Each row comes from the steps of one walk. Every step used is in the known rows, and no mark comes twice. Write the walk behind each row, first mark first.
(in the rows, 128 means zero)
Known rows
gurot -> zumem: [176 136 153 115 157 162 147 115 127  82 154 115  91 135 111 133 117 188
 129]
gazit -> buko: [169 148 100 157 178 158 138 125 166 142 174 122  73 121 104 143 142 172
 149]
tineku -> buko -> gazit -> zumem: [174 136 138 138 172 147 127  88 155  93 182 112  97 117 123 138  69 171
 142]
gazit -> zumem -> terap: [155 122 134  78 173 162 146 145 139 125 183 118  73 110 122 121  80 180
 138]
ganasi -> buko -> tineku: [179 165  89 151 164 149 131 100 127  52 157 123 110 119 102 110 158 191
 136]
zuranal -> gurot -> zumem -> terap: [164 127 137  68 159 139 152 114 126 115 152 110 128 127 116 130  87 180
 113]
ganasi -> buko -> tineku -> zuranal -> gazit -> zumem -> terap: [189 150  96  82 152 114 134 103 125  53 173 112 131  89 115 105 112 171
 102]
tineku -> buko -> ganasi: [178 148  96 151 178 171 135  79 138  39 146 109  96 137 117 141 166 181
 140]
ganasi -> buko -> gazit -> zumem -> gurot -> zuranal: [145 151 123 130 151 154 123  91 170 111 174 107  80  84 117 121  86 154
 111]
ganasi -> buko -> gazit -> zumem: [172 149  97 132 155 152 125 102 160 123 178 120  85  89 114 112  97 158
 136]
ganasi -> buko -> gazit -> zuranal -> gurot: [156 164  75 158 159 145 128  80 164 141 155 112  94  85 111 114 114 147
 132]
buko -> tineku: [166 151 119 129 169 152 135 117 119  49 148 129  99 135 107 113 133 212
 153]
tineku -> buko: [180 143 128 169 188 159 140  82 130  83 179 105 102 145 113 154 150 183
 136]
buko -> gazit -> zuranal -> gurot -> zumem -> terap: [143 142 133  69 152 148 149 106 162 115 123 112 106  93 125 114  35 159
 135]
tineku -> zuranal: [178 154 115 168 176 148 131  84 119  95 163 112  71 117 110 141 167 181
 126]
ganasi -> buko: [175 156  87 165 171 163 137  95 135 112 176 112  88 117 104 126 176 173
 131]
zuranal -> gurot -> zumem: [173 134 133 121 155 133 140 107 123 131 165 114 117 134 106 136 115 184
 112]
buko -> tineku -> zuranal -> gurot -> zumem -> terap: [179 150 131  83 156 114 136  96 111  38 128 119 136 113 117 121  90 192
 106]
buko -> gazit -> zuranal -> gurot -> zumem: [150 146 131 118 149 142 136  97 158 124 136 116  96  99 117 120  59 161
 135]
gurot -> zuranal -> gazit -> buko -> tineku: [167 147 117 104 148 116 144 107 160  88 168 113 121 106  94 115 142 195
 108]

Which walk is each row?
[171 141 134 108 153 117 122 113 116  36 182 114 111 122 117 125  94 187
 114]
buko -> tineku -> zuranal -> gazit -> zumem -> gurot
[168 148 140 141 162 136 135  67 157  92 149 103 119 113 122 142  62 154
 124]
tineku -> buko -> gazit -> zuranal -> gurot -> zumem
[184 155 117  93 161 111 135 111 151  75 135 124 130 101 114 132  78 167
 112]
gazit -> buko -> tineku -> zuranal -> gurot -> zumem -> terap
[189 152  70 125 156 128 133  91 151  78 156 112 102 103 108 132 172 160
 118]
tineku -> zuranal -> gazit -> buko -> ganasi
[131 137 153 107 154 158 126 111 166 108 166 112  68  98 122 126  55 173
 128]
buko -> gazit -> zumem -> gurot -> zuranal
[129 143 146 143 169 171 138 102 141 100 163 100  69 130 111 145 139 188
 115]
zumem -> gurot -> zuranal
[174 146 129 143 178 157 133  70 148  69 157 109 110 129 118 143 102 177
 152]
tineku -> buko -> gazit
[179 143  98  98 156 122 143 125 149  85 177 122 129 126  99 119 127 188
 141]
zuranal -> gazit -> buko -> tineku
[142 150 103 140 161 148 133  95 158 133 146 117  83 100 114 114  88 163
 147]
buko -> gazit -> zuranal -> gurot
[145 154 119 137 165 170 137 103 162 110 137 118  63  99 118 116  92 168
 164]
buko -> gazit -> zuranal
[165 161 100 138 146 139 133  80 162 123 143 111 108  85 113 114  89 144
 119]
ganasi -> buko -> gazit -> zuranal -> gurot -> zumem
[148 138 161 134 168 149 126  78 166  77 176 100  92 111 125 149  58 167
 115]
tineku -> buko -> gazit -> zumem -> gurot -> zuranal
[183 168  98 162 172 130 124 107 152  76 151 130  91 109 104 134 135 179
 139]
gazit -> buko -> tineku -> zuranal
[190 162 103 102 153 114 133  81 119  46 136 113 146  98 115 119 109 171
  94]
ganasi -> buko -> tineku -> zuranal -> gurot -> zumem -> terap
[145 147 102 169 173 146 138 107 141 161 172 112  73 114 109 130 135 168
 130]
gazit -> zuranal -> gurot
[169 153  67 138 170 170 135 120 175 104 142 127  71 113 109 130 159 170
 152]
gazit -> buko -> ganasi
[138 133 143 107 156 152 145 101 136  95 179  92 100 133 107 137 136 188
 105]
zumem -> gurot -> zuranal -> gazit
[153 115 137  93 156 143 139 136 131 120 216 105  99 134 116 132  94 175
 121]
zuranal -> gazit -> zumem -> gurot
[140 143 103 102 152 155 141 107 172  77 157 100 100 116 110 134 143 171
 109]
zumem -> gurot -> zuranal -> gazit -> buko -> ganasi
[148 136 133  96 162 147 153 117 144 131 148 107  94 107 120 126  82 162
 114]
gazit -> zuranal -> gurot -> zumem -> terap
